Each row comes from the steps of one path. Every step used is in the known rows, and no mark comes twice. Write the path behind each row, first mark first.
In the rows, zero is written as 128.
Known rows
A V B Y E S: [142 219 142  80 118  92  89 133 185  95 138  93 133 124 105  92 144 149
 180 109 112 140 136]
S B V: [128  44 150 115 117 195 135 134 113 130 124 132 154  81 114 170 176 135
  78 120 147 141 139]
B V: [139  87  70 114 124 198 134 140 113 167 126 147 144  93  94 139 158 141
  76 129 126 156 136]
S B Y: [133  66 144 124 137 142 117 137 146 133 125 125 105  90 120 137 167 112
 115 118 132 153 140]
Y B: [129  59 108  94 131 169 122 114 130 138 128 145 139 114  97 100 153 123
 110 119 122 136 140]
J A V B Y E: [161 219 166 110 150 119  91 119 172 168 130 113  89 125  76  66 177 147
 155 102 134 149 130]
E S B Y A V: [125  87 163  97  98 108  91 150 155  85 124 147 118 117 175 109 144 117
 176 107 131 115 145]
E S: [125 101  66  98 125 151 122 116 144  78 108 130 136 113 116 112 129 122
 123 135 129 140 129]
B S E: [119 119  70 136 130 131  88 158 144 130  98 120 134  84 119 146 129 120
 134 122 122 100 143]
S B: [125  64 107 116 126 168 132 122 133 128 110 141 128  96 111 133 168 117
  94 124 151 130 140]
B Y: [144 103  60 121 147 146 116 146 145 168 128 143  89 103  98 109 147 117
 113 130 112 173 138]
Y E V: [126 103 103  68 111 132 115 148 155 162 106 155 139 113  97  91 129 118
  63 128 130 126 141]
E S B V: [115  45 200  89 103 173 128 119 123  43 116 106 179  92 147 181 145 134
 101 120 140 132 129]
V B Y A J: [139 141  38 130 134 175  93 181 144 201 141 185  89 145 120  64 179 139
 158 108  97 148 151]
E S B Y: [125  63 190 103 126 123 107 127 155  58 122 100 126  97 149 155 145 111
 135 120 125 147 130]
V B: [134 167  36 120 139 171 142 135 134 147 118 148 127 119  76 117 177 138
 102 141 124 146 136]
A V B Y: [150 209  72 119 144 127 119 136 153 193 137 143  95 127  84 112 194 134
 165 120 123 140 139]
E Y: [124 107  69 113 128 139 118 126 145 110 106 131 144 114  96 113 118 130
 142 127 127 152 133]
Y E S B: [121  75 169  78 103 135 105 127 166  20 107  95 163  92 125 116 127 132
 117 113 144 124 139]
J A V B Y: [161 207 156 125 164 135 109 105 151 180 125 133  74 130  92  87 206 131
 155 116 143 143 122]
E V B: [123 158  94  86 127 143 145 141 133 151 110 164 136 146  98 136 170 117
  63 146 132 123 130]
V B S E Y A: [ 95 159  91 140 102 108  80 197 151  59 103 122 178 117 149 140  98 146
 171 118  90  83 146]
S E V: [119 103  72  89 107 122 107 146 130 123  88 154 137 129 130 126 126 102
  84 131 141 123 139]
V B S E Y A J: [105 157  98 142 109 137  56 185 151 112 100 134 155 139 146 100 125 150
 210  92 104  73 148]

Which path is each row?
[106  63 216 101 130 129  99 129 153 117 118 107 172 105 110 138 126 131
 157 106  98  87 131]
E Y B S
[133  90 110 122 107 127  96 161 147 165 131 175  97 104 146 100 167 118
 157 106 135 125 155]
S B Y A V
[145 216 162 134 161 138 113 103 150 191 104 128 102 111  86 108 210 136
 151 117 144  81 119]
J A V B S
[117  69 147 113 127 130  81 140 141 114 111 109 158  96 124 141 131 121
 146 108 110  86 142]
Y B S E
[141 113  81 108 133 135  96 162 167 159 132 124 104  89  91  84 118 132
 109 117 103 169 147]
B Y E
[118 164  83  97 111 120 116 152 131 101 100 143 152 146 119 144 145 116
  85 137 134 118 138]
S E V B
[123  50 106 128 116 148 104 179 141 134 129 164 106  99 152 110 141 114
 115 118 114 143 155]
S B Y A
[152 223 222  88 139 100  85 106 183  96 126  85 113 135 109  65 161 145
 179 103 129 139 119]
J A V B Y E S
[120 207  38 137 104 116  82 184 145 145 108 159 141 118 138 110 156 142
 179 115 116  68 155]
Y A V B S E
[129 111  93  82 111 137 101 129 167  60 112 106 151  99 106  79 100 138
 126 124 122 141 137]
Y E S
[154 211 109 122 152 155 126  90 137 176 109 150  98 138  81  77 210 137
 148 119 164 125 122]
J A V B
[126  43 172 107 112 154  75 157 153 101 128 149 106 126 181  89 148 119
 173  94 124 131 144]
E S B Y A J
[129 223 210 130 138  93  72 113 158  90  89  84 145 132 112 127 158 142
 213  99 142  78 119]
J A V B S E Y
[154 148 102 118 148 156 114  85 139 186 101 159  81 119  82  64 194 122
 136 115 171 128 124]
J A V
[133  39 146  88 121 196 129 128 110 145 144 137 170 103 104 128 154 141
  90 116 111 142 140]
Y B V
[114  67 143  93 107 120  81 122 140  38 115 103 180 130 123 123  96 128
 174 100 123 125 141]
S E Y B
[122 223 121 124 116  86  80 144 161  93  96  94 163 124 109 156 147 145
 215 106 127  72 134]
A V B S E Y
[118  63 149  94 114 146 122 107 143  36 104 110 150 103 137 137 150 117
 116 123 148 126 129]
E S B
[117 136  96  94 115 126 120 196 138 177 132 188 118 146 143 108 145 116
  80 139  91 135 146]
E V B Y A
[108 144  76 130  92  88  57 179 153 113  94 142 155 116 149 115  97 134
 213 100 118  67 150]
B S E Y A V
[111 195 104 124 112 111  98 174 158 141 111 151 155 125 120 120 144 152
 189 114 103  69 144]
E Y A V B S
[120 141 102 106 106 126  67 196 139 170 116 185 110 171 166  84 140 117
 140 103 107 122 152]
S E V B Y A J
[132  74 160 109 124 130  97 150 167 132 130 104 119  80 110 115 141 128
 108 105 131 154 148]
S B Y E
[112 120 121 132 121 105  76 153 154  77  92  93 156  91 126 160  99 128
 175 113 116 100 135]
B S E Y
[115 109 140 105 116 105  93 162 140 144  88 135 139 103 134 159 127 101
  99 126 126  79 136]
B S E V
[126 167 130  99 120  98 101 169 144 123 113 131 127 146 132 152 141 110
 103 133 112 142 136]
S E V B Y
[137 116 133  88 121 121  87 147 179  73 125  94 128  97 118  97  95 134
 136 117 100 162 137]
B Y E S
[112 171 160  83 121 114 114 167 166 166 108 129 154 115 100 135 137 133
  67 128 104  76 136]
Y E V B S
[112 162 144  96 133 127 132 157 145 174 108 148 136 122 107 164 173 116
  79 143 109  78 127]
E V B S
